Known rows, with every way that one mark hangs from another:
dutusu{mekiv}: .04 .13 .06 -.03 -.14 -.46 .04 -.15 .01 .16 .03 -.16 .21 -.21 .06 .04
 -.03 -.04 .10 .01 .26 -.01 -.01 -.09 -.05 .02
dutusu{melo pulo{munop vudu}}: .01 -.19 .05 -.16 .48 -.25 -.15 -.20 -.14 -.11 .01 .01 -.42 -.48 .19
 -.30 -.51 -.07 .26 -.11 -.52 .31 -.33 -.01 -.11 .07
dutusu{mekiv{vudu} melo pulo{bimim}}: .05 .05 .44 -.24 -.05 -.63 -.35 -.08 .32 .32 -.47 -.12 -.18 -.67 .23
 -.09 -.26 -.05 -.16 .01 -.23 .29 .08 .02 -.15 -.09
dutusu{pulo}: .03 -.01 .03 .06 .35 -.32 .02 .04 .03 .08 -.23 .08 -.01 -.32 -.02 -.34
 -.08 .01 .00 -.06 .03 -.02 .06 .00 -.15 .00
dutusu{melo}: .02 -.02 .01 -.06 .09 -.02 .06 -.04 .00 .03 -.05 .06 -.38 -.08 .03 .05
 -.09 .00 -.04 -.04 -.06 .01 -.06 -.01 .14 .04
mekiv{vudu{memi}}: -.02 -.03 .14 -.02 .17 .32 .08 .31 .24 -.09 -.31 -.51 -.06 .03 -.12 .06
 -.04 .10 .03 .20 -.21 .20 .04 .09 -.15 -.19
pulo{bimim dutusu vudu}: .04 .19 -.16 -.06 -.28 .08 -.34 -.01 -.34 .01 .23 -.04 -.09 .01 .26 .16
 -.02 .02 .06 .05 -.50 .57 .00 .24 -.33 .09
pulo{bimim dutusu}: -.01 .15 -.24 -.07 -.26 .00 -.16 -.01 -.20 .21 .12 .10 -.18 .03 .13 .13
 -.07 .12 -.33 -.01 -.37 .47 -.01 .16 -.32 .08
pulo{munop}: .00 -.19 -.09 -.21 .02 .00 .01 -.21 -.01 -.05 .14 -.02 -.06 -.07 .09
 -.07 -.35 .06 -.13 -.06 -.35 .28 -.26 -.03 .01 -.01
vudu{memi}: .06 .02 -.08 .18 .23 .05 .03 .19 -.16 -.02 -.05 -.45 -.18 .05 -.26 .02
 -.06 .16 -.01 .01 -.01 .16 -.04 .01 -.19 .04
dutusu{mekiv pulo{bimim vudu}}: .14 .20 .35 -.10 -.03 -.68 -.63 -.03 -.15 .23 -.04 -.14 .14 -.57 .16
 -.18 -.26 -.06 .30 -.06 -.05 .39 .03 .10 -.23 .08
memi{vudu}: .05 -.02 .04 .07 .04 .03 -.07 .01 .32 -.16 .32 -.06 .13 -.08 -.09 .03
 -.13 -.14 .16 .03 .31 .02 .00 .04 -.05 -.04
memi{bimim vudu}: .04 -.06 .13 .09 -.28 .06 -.12 -.07 .49 -.20 .48 .11 .19 -.14 -.05 .21
 -.07 .39 .07 .02 .12 .02 -.25 .16 -.02 -.01
pulo{dutusu vudu}: .00 .13 -.37 -.07 -.01 .09 .12 -.02 -.23 -.21 .18 -.10 -.03 .01 .24 .02
 .09 -.03 .30 .04 -.24 .28 .04 .11 -.33 .05
vudu{memi{bimim}}: .01 .01 -.03 .22 -.07 .10 -.04 .10 .06 -.03 .16 -.27 -.08 -.04 -.23 .21
 .02 .70 -.10 .00 -.19 .21 -.30 .12 -.21 .06
melo{munop}: .00 -.17 -.06 .10 -.36 .00 .00 -.40 -.12 -.04 -.13 -.02 .06 -.06 .00
 -.04 -.19 -.01 .00 -.04 .09 -.12 -.34 -.07 .09 .04
munop{melo}: .03 -.18 .03 .01 -.08 .05 .08 .02 -.07 .02 -.03 .00 .00 -.59 .02 -.01
 -.06 -.03 -.01 -.02 -.25 -.15 -.13 .28 -.04 -.03
dutusu{mekiv melo{munop}}: .00 -.13 .00 .03 -.44 -.50 .05 -.54 -.09 .17 -.13 -.16 -.10 -.35 .13 .04
 -.23 -.01 .07 -.13 .23 -.13 -.36 -.13 .14 .06
munop{melo sagu}: -.21 -.13 -.05 .03 -.14 .12 -.31 -.01 .26 .01 .12 .09 -.04 -.74 .20 -.03
 -.05 .04 -.04 -.13 -.25 -.23 -.31 .37 -.04 .03
bimim{memi{vudu}}: .00 .04 .06 -.15 .22 .00 -.10 .04 .42 -.18 .10 -.56 .12 -.01 -.43 .02
 -.11 .07 .17 .14 .53 .19 .02 .09 -.06 -.02
dutusu{mekiv melo{munop} pulo}: .04 -.20 .12 .11 -.12 -.79 .11 -.54 -.03 .19 -.38 -.13 -.13 -.70 .06
 -.30 -.34 .00 .07 -.20 .22 -.16 -.31 -.16 -.04 .07
pulo{bimim munop{melo sagu}}: -.20 -.25 .12 -.24 -.34 .10 -.71 -.16 .12 .18 .30 .13 -.17 -.81 .30 -.02
 -.58 .17 -.39 -.11 -.80 .32 -.55 .39 -.12 .05
mekiv{vudu}: -.07 -.06 .17 -.21 -.08 .23 .02 .11 .37 -.09 -.27 -.01 .06 -.09 .13 .02
 .02 -.11 .01 .15 -.28 .05 .07 .05 -.03 -.21
melo{munop{sagu}}: -.24 -.13 -.01 .11 -.39 -.01 -.44 -.36 .15 .02 -.01 .07 .03 -.14 .19
 -.08 -.23 .06 .02 -.09 .06 -.19 -.47 .06 .07 .00
pulo{munop{melo} vudu}: -.03 -.33 .02 -.21 -.08 .14 -.11 -.19 -.23 -.20 .31 -.07 -.05 -.65 .13
 -.05 -.42 -.07 .29 -.01 -.67 .22 -.40 .35 -.07 .00
pulo{dutusu{melo{munop}} vudu}: -.07 -.13 -.36 .07 -.35 .02 .16 -.43 -.37 -.17 .01 -.05 -.35 -.11 .22
 .04 -.18 -.04 .29 .00 -.26 .17 -.39 .07 -.07 .03

Rows:
.00 .05 .24 -.01 .46 -.57 .14 .13 .26 .13 -.61 -.60 -.22 -.64 -.12 -.19
 -.14 .03 .07 .02 -.04 .20 -.01 -.02 -.24 -.07
dutusu{mekiv{vudu{memi}} melo pulo}
-.01 .11 -.37 -.03 -.10 -.54 .33 -.26 -.07 .16 .03 -.11 -.22 -.32 .18
 .05 .04 -.02 -.09 -.02 -.06 .19 -.10 -.04 -.21 .11
pulo{dutusu{mekiv melo}}
.04 -.05 -.40 -.02 -.06 .19 .06 -.11 -.22 -.22 .45 -.43 -.17 -.11 .10
 .16 -.25 .67 .09 .01 -.80 .72 -.57 .22 -.50 .11
pulo{dutusu munop vudu{memi{bimim}}}
-.03 -.23 .19 -.48 -.06 .09 -.29 -.15 -.04 .22 -.09 -.47 -.15 -.65 -.15
 .02 -.57 .24 -.38 .01 -.64 .55 -.37 .34 -.14 -.02
pulo{bimim{memi} munop{melo}}
-.08 .06 -.12 -.22 -.22 -.30 .35 -.12 .26 .07 -.16 -.21 .18 -.23 .28 .08
 .08 -.03 .00 .19 -.10 .26 .07 .08 -.30 -.13
pulo{dutusu{mekiv{vudu}}}
.03 -.22 -.05 -.22 .47 -.35 .05 -.20 .02 .06 -.13 .09 -.43 -.46 .03 -.35
 -.47 .05 -.15 -.19 -.43 .25 -.28 -.10 -.06 .02
dutusu{melo pulo{munop}}
-.02 -.02 .14 .01 -.17 .29 -.02 .20 .39 -.12 -.17 -.38 -.04 -.10 -.07
 .21 .02 .60 -.06 .18 -.43 .20 -.24 .13 -.21 -.15
mekiv{vudu{memi{bimim}}}
.10 -.15 -.05 -.17 .37 -.84 .02 -.40 .02 .16 -.11 -.08 -.23 -.68 .13
 -.29 -.56 .01 -.05 -.20 -.14 .20 -.27 -.15 -.11 .04
dutusu{mekiv melo pulo{munop}}
.11 -.13 .12 -.21 .15 -.31 -.39 -.15 -.09 .23 -.03 .11 -.16 -.39 .10
 -.25 -.62 .11 -.37 -.12 -.54 .52 -.25 .06 -.22 -.01
dutusu{pulo{bimim munop}}
-.24 -.33 -.05 -.18 -.10 .09 -.34 -.21 .21 -.01 .27 .06 -.07 -.76 .31
 -.10 -.44 .10 -.15 -.09 -.61 .03 -.57 .35 -.03 -.02
pulo{munop{melo sagu}}
.03 .12 -.32 -.07 -.22 -.03 -.06 -.09 -.22 .23 .03 .11 -.54 -.07 .17 .16
 -.09 .12 -.35 -.06 -.47 .44 -.09 .14 -.24 .12
pulo{bimim dutusu{melo}}
-.01 -.20 -.50 -.05 .17 .23 .24 -.04 -.48 -.20 .25 -.55 -.24 -.62 -.01
 .03 -.33 .13 .17 .00 -.86 .58 -.43 .41 -.52 .01
pulo{dutusu munop{melo} vudu{memi}}
.03 .17 .17 .12 -.02 .21 -.63 .26 -.37 .03 .11 -.54 -.20 .09 -.15 .17
 -.13 .10 .20 .07 -.28 .56 -.02 .17 -.24 .06
pulo{bimim vudu{memi}}
.04 -.18 .12 -.25 .22 -.34 -.38 -.20 -.06 .21 -.10 .09 -.51 -.46 .12
 -.20 -.66 .10 -.38 -.17 -.61 .51 -.26 .00 -.08 .02
dutusu{melo pulo{bimim munop}}
.02 .13 -.17 -.07 -.20 .11 -.31 -.03 -.35 .03 .17 .01 -.46 -.04 .29 .18
 -.14 -.01 .09 .00 -.51 .59 -.10 .21 -.23 .11
pulo{bimim dutusu{melo} vudu}
.09 -.15 .06 .07 .03 -.25 -.14 -.32 -.16 -.12 -.32 -.05 -.33 -.45 .11
 -.30 -.37 -.07 .40 -.14 -.15 -.02 -.37 -.04 .06 .05
dutusu{melo{munop} pulo{vudu}}
.00 .26 -.12 -.08 -.37 -.33 -.32 -.17 -.29 .13 .21 -.17 .10 -.22 .29 .15
 -.09 -.02 .17 .03 -.20 .57 -.01 .12 -.40 .10
pulo{bimim dutusu{mekiv} vudu}
.16 -.10 .15 -.23 .32 -.69 -.14 -.36 -.08 .03 .01 -.19 -.19 -.67 .22
 -.28 -.49 -.08 .38 -.13 -.25 .29 -.26 -.10 -.14 .04
dutusu{mekiv melo pulo{munop vudu}}
.04 -.11 .00 .22 .28 -.17 -.11 -.13 -.37 -.12 -.37 -.53 -.45 -.42 -.16
 -.25 -.33 .11 .42 -.14 -.13 .13 -.38 .02 -.16 .03
dutusu{melo{munop} pulo{vudu{memi}}}
-.13 -.09 .11 .09 -.11 -.76 -.34 -.53 .21 .19 -.27 -.02 -.11 -.79 .27
 -.37 -.35 .01 .06 -.22 .25 -.21 -.50 -.06 .01 .05
dutusu{mekiv melo{munop{sagu}} pulo}
.04 .01 -.25 -.03 -.70 -.53 -.06 -.57 -.29 .30 -.07 -.14 -.26 -.35 .23
 .17 -.25 .10 -.28 -.09 -.10 .36 -.38 .02 -.20 .16
pulo{bimim dutusu{mekiv melo{munop}}}
-.02 .07 -.38 .00 .02 .05 .09 -.08 -.24 -.16 .12 -.07 -.43 -.05 .23 .07
 .01 -.10 .29 .03 -.37 .29 -.09 .11 -.21 .04
pulo{dutusu{melo} vudu}
.08 .05 .15 -.02 .28 -.68 -.16 -.09 -.06 -.04 -.09 -.19 .23 -.52 .12
 -.32 -.06 -.09 .52 -.04 .18 .08 .06 -.04 -.24 .05
dutusu{mekiv pulo{vudu}}
-.01 .28 -.11 -.26 -.11 -.47 -.14 -.17 .24 .19 .19 -.65 .21 -.25 -.21
 .11 -.20 .14 -.08 .13 .40 .65 .04 .16 -.43 .09
pulo{bimim{memi{vudu}} dutusu{mekiv}}
.05 -.07 -.04 -.08 .28 .16 -.18 .05 -.31 -.19 .20 -.59 -.16 .01 -.15
 -.01 -.40 .10 .29 .01 -.39 .49 -.29 .09 -.18 .05
pulo{munop vudu{memi}}
.07 -.16 .07 -.20 .39 -.17 -.17 -.15 -.15 -.15 .06 -.07 -.04 -.40 .14
 -.35 -.45 -.04 .31 -.06 -.43 .36 -.23 .03 -.20 .01
dutusu{pulo{munop vudu}}
.01 -.05 -.44 -.24 -.09 -.49 .36 -.41 -.10 .13 .24 -.16 .09 -.26 .26
 -.04 -.27 .00 -.18 -.05 -.19 .51 -.25 -.07 -.31 .07
pulo{dutusu{mekiv} munop}
.03 .07 .02 .20 .56 -.15 -.18 .27 -.24 -.13 -.18 -.53 -.10 -.25 -.21
 -.27 -.16 .10 .42 -.02 -.08 .24 -.01 .09 -.35 .05
dutusu{pulo{vudu{memi}}}
-.17 -.03 -.02 .06 -.51 -.43 -.32 -.55 .20 .08 -.03 -.06 -.14 -.44 .28
 .01 -.24 .02 .06 -.16 .21 -.22 -.54 -.06 .15 .13
dutusu{mekiv melo{munop{sagu}}}
